Each row was made from one walk, in order. Every step used is in the known rows, and no mark comes twice. Write each row's walk.
Known rows:
u > r: [ -1  -7 -12   5 -10   3 -20  -7  -3   8 -11  -3   8  -5  -2  12  -5   5
   4 -15 -23  14  10 -14  -4   5]
c > q > a > u > h > e: [ -2   2   0  10 -16   2 -14 -16  -2   3  -4 -14  -7  -1  -5   9 -25  23
  -5  -1 -21  13  14 -14   7   8]
a > u > h > e: [ -5   8   2  23 -13  10 -17 -20   1   6 -12 -10  -2  -5 -15  12 -17  12
  -7  -6 -15  13   7 -10   0   3]
z > e: [  2 -16  -8  15   8  -3 -18  -2  -5   9  -9   0   5  -6   2   8  -7   4
   0  -9 -15  13  -3  -4 -11   3]
z > q > a > u: [  4 -14  -2   3   5   0 -23 -14  -2  10   1  -3 -11 -15   0   9 -25  18
  -5   1 -27  13   1  -8  -6   9]
h > e > z: [ -7  -9  -8  18  -6   8 -18 -22   4   6 -10 -24  11 -12  -7  16  -8   5
  -3  -4 -18  11   0   5  -6   4]
q > c: [  2  -8  -3  11  -7   4 -22  -4   4   1  -7   3  -5  -1  -5  13 -14   8
  -5 -13 -25  17   2  -9 -14  -6]
h > e > z > q > r: [ -9 -19  -7  11   8  21 -21 -20  11   9  -9 -21   8 -11  -5  11 -19   8
  -1   3 -29  15  -9   7  -9   4]
z > u > a > q: [  6 -10  -4  16 -12 -13 -11  -5  12   3   5   2  -1  -2   1  11 -14  12
  -6 -14 -14  13   3  -4  -8  -3]
h > e > z > q: [ -4 -16  -8  13   8  11 -20 -29   6   9  -9 -23   8 -14  -8  15  -9   4
  -1   1 -21   9  -5   7  -8   5]
c > q > z > u > r: [ -2 -13 -10   1  -6   9 -17   1   8   0  -1 -12  -1   5  -1  14 -12  13
   6 -15 -31   7   9 -16   1  14]
r > q > z > e > h: [ -3 -28 -12  -1   6  19 -25 -11  -2   7   2  -9  13   3   7  10 -11   9
 -10 -12 -14   9  -6 -10  -5  15]
z > q > a > u > r: [  2 -10 -10  -3  -1   1 -22 -16  -8  11  -5  -1  -6 -13  -5   8 -20  21
   1  -5 -25  11  11 -13   1  10]
h > e > z > u: [ -9  -5  -3  25  -3   3 -10 -18   9   3  -6 -25   9 -10 -15  22  -9   8
  -1 -13 -18  15  -5   7  -6   0]
c > q: [  2 -16  -8   5  -7   2 -23  -2   3   4  -6  -9   3  -3   9  12 -15   3
  -1  -6 -29  14   2 -11  -7   8]
c > q > z > u > a: [ -3 -17  -4   9  -7  -1 -12  -2   9  -1   5  -7 -10   6  -2   5 -18   7
   0 -11 -22   7   5 -12  -5   4]
u > h: [  3  -3  -2  14 -10   4 -18 -12   7  11  -8  -3   1  -1 -12  14 -15   9
   0 -11 -17  18   1 -12  -7   3]
c > q > r: [ -2 -20  -8   3  -7  11 -23   7   8   4  -4  -6   1  -1  12   7 -23   6
   1  -4 -37  19  -1 -10  -9   6]
r > q > a > u > h > e: [ -4   0   0   8 -19   5 -14 -19  -6   2  -1 -12   1   2   0   8 -20  24
  -8  -8 -11  20  10 -13   7  13]
r > q: [  0 -16  -5   2 -10   6 -21  -5  -3   2  -3  -6  10   0  17  13 -11   4
  -5 -13 -21  19  -3 -11  -7  13]
u > h > e > z > q: [ -2  -7  -5  15   4  12 -17 -35  11  11 -12 -21   5 -11 -21  19 -13  11
   1  -1 -17  14  -6   2  -5   4]
r > q > c: [  2 -14  -2   2 -10   6 -24  -3   0  -4  -5   1   3   4   9  12 -14   8
  -6 -16 -23  23  -2 -12 -11   1]
r > q > z > e: [ -2 -27  -9   4   6   9 -19  -3  -3   3   0  -6   7   6  16   5  -9   9
  -4 -10 -16  12  -3  -8  -9  18]
a > u > h > e > z: [ -4   5  -3  25 -13  11 -13 -25   7   9 -13 -18  -1 -14 -23  14 -19  15
  -5  -4 -15  15   0  -3   0   5]
c > q > z: [  0 -18  -8   2  -5  12 -25  -4  11   3   0 -12  -3   3  11   8 -16   6
  -2  -5 -31   5   4 -12  -7  16]
u > r > q: [  0 -13 -13  -5 -14   6 -21  -7  -8   4  -5  -6  16   1  13  13  -6   5
   3 -17 -21  20   7 -16  -1  13]
a > u > h: [  3   1  -1  18 -14   3 -18 -10   3  10  -9   1  -8  -8 -15  12 -23  14
  -5 -10 -19  17   1 -14  -3   5]
e > z: [  0 -14 -10  12  -5   4 -20 -13   6  11  -9 -14   5 -16  -7  15 -13   5
  -1  -7 -23  16  -8  -1 -10   7]

Write each row's walk:
[  9 -11 -11  11 -15  -8 -20  -7   8   6   1   2   2  -3   6   5 -12   7
  -6  -7 -14  10   7  -6  -9   0] -> u > a > q
[ -4   3  -5  18 -17   4 -11 -28   2   9  -8 -20  -4 -14 -23  10 -22  25
  -6  -3 -13  16   4  -4   3   7] -> q > a > u > h > e > z
[  1  -6  -3   8 -10  -2 -20  -7  -6   9  -1  -3 -10 -13  -1   6 -23  18
  -7  -6 -24  14   7 -10  -3   9] -> q > a > u
[ -7   5   4  26  -6   2  -8 -17   8   3  -6 -11   3   4 -19  20 -10  13
   0 -16 -14  18   2  -6  -1  -2] -> z > u > h > e
[  3 -15  -8  -2  -7  -5 -21  -4  -1   4   1 -11  -1  -3  12   9 -18  12
  -1  -4 -29  16   6 -11  -4  10] -> c > q > a
[  5 -10  -2   6  -2   1 -17 -27   8  15  -5  -8 -10 -20 -24  13 -31  27
  -3   3 -23  18  -7  -5  -4  12] -> e > z > q > a > u > h
[  0   0   0  19 -10   9 -10 -20  24   0   4 -15   1  10  -7  17 -13  24
  -9 -13 -16   8   6  -5   1  12] -> a > q > z > u > h > e
[ 10  -8  -6   8 -10   0 -24  -3  13   0  -3   4  -2  -1   7  14 -15  16
 -10 -10 -25  15   3  -7 -14   0] -> a > q > c
[ -1  -9  -6   1 -10  -1 -14  -4  -3  -1  -3  -4  12   2   4  19  -7  11
   4 -24 -22  22   4 -13   1  10] -> z > u > r > q
[  5  -5  -3   4 -17  -3 -17  -8   1   6  -2  -4 -10  -5  -5   8 -28  24
  -3  -3 -25  16   6 -17   1  10] -> c > q > a > u > h
[  3 -14 -13  -3   0   3 -21 -23  -1  13  -6 -11  -4 -25 -13  10 -21  24
   3  -1 -28  12   5  -6   0  13] -> e > z > q > a > u > r
[  1 -24 -10   7   9   5 -19   0   3   4  -4  -8   0   4  11   5 -13   7
   0  -4 -23   5   0  -8  -9  17] -> c > q > z > e
[  1 -17 -12  13   9   5 -22  -9  -5  12  -7  -3  11  -6  -8  16  -9   4
  -5 -10 -14  11  -4  -7  -8  -2] -> z > e > h
[  1  -8 -10   0 -16   7 -22  -5  -8   2  -8  -2   6  -6   8  11 -14  12
  -2 -15 -22  16   8 -18   1  13] -> a > u > r > q
[  4 -14 -11   8 -16   3 -19   3  11   9   3   6   1   0  10  -1 -21  10
  -7  -5 -23  15   4  -6 -11   1] -> u > a > q > r
[ -2 -27  -9   5   8  15 -22 -11  12  12  -5 -10   2 -15  -4  10 -25   9
   1   0 -33  19 -15   3 -14   8] -> e > z > q > r
[ -1 -10  -5   9   0   4 -15 -37   7  11  -4 -22   4 -10 -20  15 -16  19
   0   2 -16  15   0   1  -2   8] -> u > h > e > z > q > a
[ -3 -12  -4  13   7  12 -21 -28   9   1 -12 -16   0 -10 -13  18 -14   9
  -3  -2 -22  12  -5   5 -11  -5] -> h > e > z > q > c
[ -7  -2   1  17  -7  10  -9 -15  17  -2  -1 -21  -2  13  -9  16 -15  15
  -1 -11 -22   8   6 -11   1  10] -> c > q > z > u > h > e
[-10  -5   4  12 -10  16 -10 -19  12  -2   2 -18   5  14  -5  16 -11  17
  -5 -17 -14  14   2 -10   3  16] -> r > q > z > u > h > e
[  5 -13 -11   7 -15   5 -21 -10  15   7   7  -3  -5   3   9   0 -13   9
  -9  -6 -16   3  10  -8  -8  10] -> u > a > q > z
[ -5 -13  -1  14   1   8 -16  -4  13   4   4 -10  -5   1  -6  13 -15  11
  -3 -16 -24   9  -1  -7  -7  11] -> q > z > u
[  4  -8 -13  -5 -15  -2 -20  -4  -8   6  -6  -5  -7 -10   5   6 -21  19
   1  -7 -30  11  16 -19   4  13] -> c > q > a > u > r
[ -4 -12  -2  14  -6   0 -13  -4   9   4   5  -4  -8   5 -13   4 -15   7
  -2 -15 -15   8   3  -8  -7   0] -> q > z > u > a
[ -1 -11  -8   3 -14   3 -11  -8   4  -5  -7  -7   8  -4 -12  22 -12  19
   3 -24 -22  26  -4  -7  -5   4] -> e > z > u > r > q > c
[ -1  -5   0  21  -9  -3  -7 -14  14  10  -6 -13   3  -9 -29  23 -17  17
   2 -15 -20  22 -12  -2  -6   4] -> e > z > u > h
[ -2 -12  -6  -6 -13  -6 -11  -6  -7  -1   4  -8   9   1   6  15 -10  20
   4 -24 -21  24   9 -13   2  13] -> z > u > r > q > a
